What can hang from each mark:
kuvid: pupag zozed
sume: mulus
mulus: sume zozed
gadir: luzar zozed
netu: seza sifabi
luzar: gadir taga
taga: luzar
zozed: gadir mulus
sifabi: netu
pupag: kuvid netu
seza: netu

Known rows, with every way that one mark hangs from another:
luzar{gadir}: [ -1   8   8   0   1 -17  36   8  -4  -2 -31  27  20  -3   1  15   2  12
   1  -8   6 -24  -1  18]
sume{mulus}: [  5   4  -5  -7 -19  -2  84 -13   7  -7 -13  11  58  59   2  28  15  -6
  19   0  14  -3   6  16]
gadir{luzar{taga} zozed{mulus}}: [ -3  11 -35  14   1   8  14  31   5   2  21  -7  73  63  -6  -3 -16 -17
 -12   1  -4  11  -7 -15]
kuvid{pupag zozed{gadir mulus{sume}}}: [ 17   6  44  -4  -1  14  10   3 -22   5 -12 -30 -57 -44 -11  -8  15   4
   8  11  -5 -12 -17 -11]
gadir{luzar zozed{mulus{sume}}}: [ 11   8 -12  -2  -4  -4   1  58  -5  11  27 -13   1  46  -6  28  -9   0
  -2   7   0 -32  -3 -32]
kuvid{pupag zozed{gadir}}: [ 11  -5  34   0  16   8  12 -24  -4   3 -41 -27 -23 -17  -3 -18   2  -4
  11 -14  -2  34  -6  26]
pupag{kuvid netu{seza sifabi}}: [-10 -13 -36 -11 -30 -13 -28 -66  12 -15  18  45   5  32  13   5  10  -7
   5   5   1  63  35  18]
gadir{luzar{taga} zozed{mulus{sume}}}: [  3  10 -30   5  -4   2 -24  46  -8   6  27   0  27  37 -10  10 -11  -4
 -14  11  -6 -11  -5 -40]
kuvid{pupag{netu{seza}} zozed{gadir mulus{sume}}}: [  14   -6   23  -14  -23   13   -5  -16   -2   13   18    0 -111  -29
  -27  -14    5   -3    0   33   -7   -4  -10   -7]
gadir{zozed}: [  4  -3 -12  -4   7 -16  20   2   1   5 -17 -10  49  49   1  17   4  -1
   1 -21   1   5   8  12]
sume{mulus{zozed{gadir{luzar{taga}}}}}: [-10  -4 -26  11   5  17 -24   8  17 -14  19   8  -8 -11   3 -13 -22  -8
 -13   0   5 -10   0   1]
kuvid{pupag{netu{sifabi}} zozed{gadir{luzar} mulus}}: [  1  -6  21  14   1  37 -61 -36   9   8  52 -25 -38  -6  -1 -24 -15 -25
  12  24  -5  37   9   4]
seza{netu{sifabi}}: [  1  -7   4   9 -17  -7   2 -16  -8 -24  12  -9  12   8  13  11  14 -18
  22 -23   8 -12  31  13]
luzar{gadir{zozed}}: [  3   1 -11   1  15 -17 -10  21  -3   3  -7   5   1   3  -3  10  -3  21
 -14  -5   1 -18  -1  11]
pupag{kuvid{zozed} netu{seza sifabi}}: [ -3 -29 -35  -1 -12  -8 -52 -71   9   6   8  29 -27  30  11 -13  10  -8
   6  -7  -1  74  26  16]
sume{mulus{zozed{gadir}}}: [ -3  -5   1  -3  -2   4  18  -9   8 -12   3  -4 -26 -23   5   6   5   4
   0  -4   9 -38   0  17]
mulus{sume zozed{gadir{luzar{taga}}}}: [ -9  -1  -8   4  14  -2 -76  26  -4  -6  -5  16 -51 -50   2  -7 -20   4
 -17 -13  -5 -30   4 -22]
mulus{sume zozed{gadir}}: [ -3  -4  21  -9   6 -15 -37   9 -12  -5 -18   4 -70 -59   4  12   7  15
  -5 -18  -1 -59   5  -5]
zozed{mulus{sume}}: [  5  16  19 -10 -24 -10  64  16 -18   1 -13   9  24  24  -4  32  24  -1
  14   2   3 -48  -4 -18]
sifabi{netu}: [-14  -6  -2  -7 -18 -23  68  -9   6   4 -13   1  86  24   8  24  11 -12
  23   0   9  -4   9   7]
kuvid{pupag{netu} zozed{gadir}}: [ -1 -15  35  -9  11  10 -25 -50  12   8 -19 -16 -13 -19  -6 -24  -1  -4
  11   2  -2  48   3  22]
mulus{zozed}: [ -5 -14   6  -6  -3 -13  11  -1  -3  -3 -49   2  -4  36   8   8  11 -16
   9 -40   4 -20   6   9]
pupag{kuvid}: [ -8  -2  -5 -11  -3 -22  36 -22   3 -15 -44  11  75  30  23   7  16   9
  10 -19   6  54   9  15]
taga{luzar{gadir{zozed}}}: [  3  16 -29   0  23  -3  25  49  -3  -3  -3  -3  24  10   0  19 -12   9
 -16  -9   6 -35  -5  14]

Rows:
[ -1  -7  -8   5   6  12   0  18  21  -8  20  -7 -37  -3   6   5 -21  -3
  -2  -1  10 -31   1  10]
sume{mulus{zozed{gadir{luzar}}}}
[ -7  -5   5   6  20  -2 -15  19  13  -4  -6  -6 -30 -15  10  -2 -26  -5
  -3 -27   2 -27   3  12]
mulus{zozed{gadir{luzar}}}
[  1  16 -20   3  -4  -6 -34  38 -25  -2  19  19  -9 -32 -14   4  10  23
 -28  24  -7 -45 -14 -34]
luzar{gadir{zozed{mulus{sume}}} taga}
[  2   4  18   0  13  -7  -2  -2 -15   1  -2 -11 -11 -72  11  -6  20  34
  -3  10  -2   1 -16 -16]
pupag{kuvid{zozed{gadir mulus{sume}}}}
[ 10   9  -2  -8 -12 -10  16  31 -17   6  10 -12   9  24  -6  29  17   7
   0   5  -2 -41  -4 -25]
gadir{zozed{mulus{sume}}}
[ -3  -1 -40   8  14  -3 -18  20   9   2  -2   3  62  62  -1   0 -24 -12
 -12 -15  -3  34   7  -4]
gadir{luzar{taga} zozed}
[ -1  -5  10  -2  15  -8 -54  37   1   0  -1   1 -76 -39   4  11 -20   8
  -6 -18   0 -50   6 -14]
mulus{sume zozed{gadir{luzar}}}
[ -3  -9  -3  11  38  -6 -13  -4  16   4 -14 -13  17 -31  21 -18 -21  18
  -2 -14   2  59  -2  14]
pupag{kuvid{zozed{gadir{luzar}}}}
[  9  28 -19  -4   6   3  21  75 -20   0  23  -5 -11 -16  -9  29   1  20
 -18  16   2 -83 -17 -23]
taga{luzar{gadir{zozed{mulus{sume}}}}}
[ -5  27   1   9  -2   6  13  30  -4  -7  29  16  23 -37  -6   6 -14   4
 -11  20  -5 -35  -7 -25]
zozed{gadir{luzar{taga}} mulus{sume}}
[  5  -5   7  -5  -2 -12  10   3 -19   7 -28  -4   6   0  10   1  30  16
  10  -3   1  18 -12 -25]
pupag{kuvid{zozed{mulus{sume}}}}
[ 11   6  39   5   3  19  44 -13  -8   2 -18 -36 -13 -15  -5 -21   9  -8
  10   2  -4  10 -19  14]
kuvid{pupag zozed{gadir mulus}}
[-11  27  -3  17   2  12  47  12  10  -9  24  10  71 -12  -1  -6 -19  -6
  -9  10  -4 -12 -10   0]
zozed{gadir{luzar{taga}} mulus}
[-15  -2 -12  12  18   4 -44   9  10 -10  -7   8  -6 -22   6 -19 -26  -9
 -16 -23  -4  -6   2   3]
mulus{zozed{gadir{luzar{taga}}}}
[-10  15  -8  12  15   2  17   3  13  -9   1  18  63 -13   3  -5 -27  -2
  -9  -7  -2  11   4  12]
zozed{gadir{luzar{taga}}}
[ -5   6 -30   8  13 -11 -31  11  -7  -3  -9  20  31  -8  -7  -7  -4  16
 -26  -2  -4  -1  -3   2]
luzar{gadir{zozed} taga}
[  3 -25  25 -14  -4   6 -14 -47   7  15 -44  -9   5  51  -7 -18   8 -21
  23 -10   2  67   7  13]
kuvid{pupag{netu} zozed}
[  9  13  -1  -2  -4 -11 -10  48 -21   6  20   3 -33 -24 -11  23  11  28
 -15  20  -2 -64 -14 -26]
luzar{gadir{zozed{mulus{sume}}}}
[  6  -5  35  -5   1  23 -41   6   6  16  26 -20 -57 -26 -14 -14 -14  -3
   8  31  -4  12  -7 -21]
kuvid{pupag{netu} zozed{gadir{luzar} mulus{sume}}}
[  9  -6   8   5 -23  28 -22 -57   1   4  45  -4 -84 -12 -14 -24   4 -24
   4  26  -9  19   6  18]
kuvid{pupag{netu{seza sifabi}} zozed{gadir mulus}}
[  0  -4  40  -4  -3  21   8 -38   7   8   5 -26  -5 -16  -9 -25   8  -8
  11  18  -4  23 -11  12]
kuvid{pupag{netu} zozed{gadir mulus}}
[ -1  -6   1   4   1  -6  46 -14  -5   3 -32 -11  52  27  16 -12  24   2
  12 -14   3  42 -14   0]
pupag{kuvid{zozed{mulus}}}
[  5 -11   0 -25 -39  -2  32 -35  15  -3 -25  23 -23  71 -17   0   2 -25
  14   5   2  49  14  24]
kuvid{pupag{netu{seza}}}
[-12 -16   4  -5  -4  -4  14 -39  10   9 -10   0  61  21  12 -17  22   3
  12   4   3  54  -5  -3]
pupag{kuvid{zozed{mulus}} netu}
[ -7  -9 -19   9 -10   7 -30 -62   9  -1  56  13 -37 -41   9 -22   8   4
  -6  23  -6  32   9  13]
pupag{kuvid{zozed{gadir mulus}} netu{seza sifabi}}
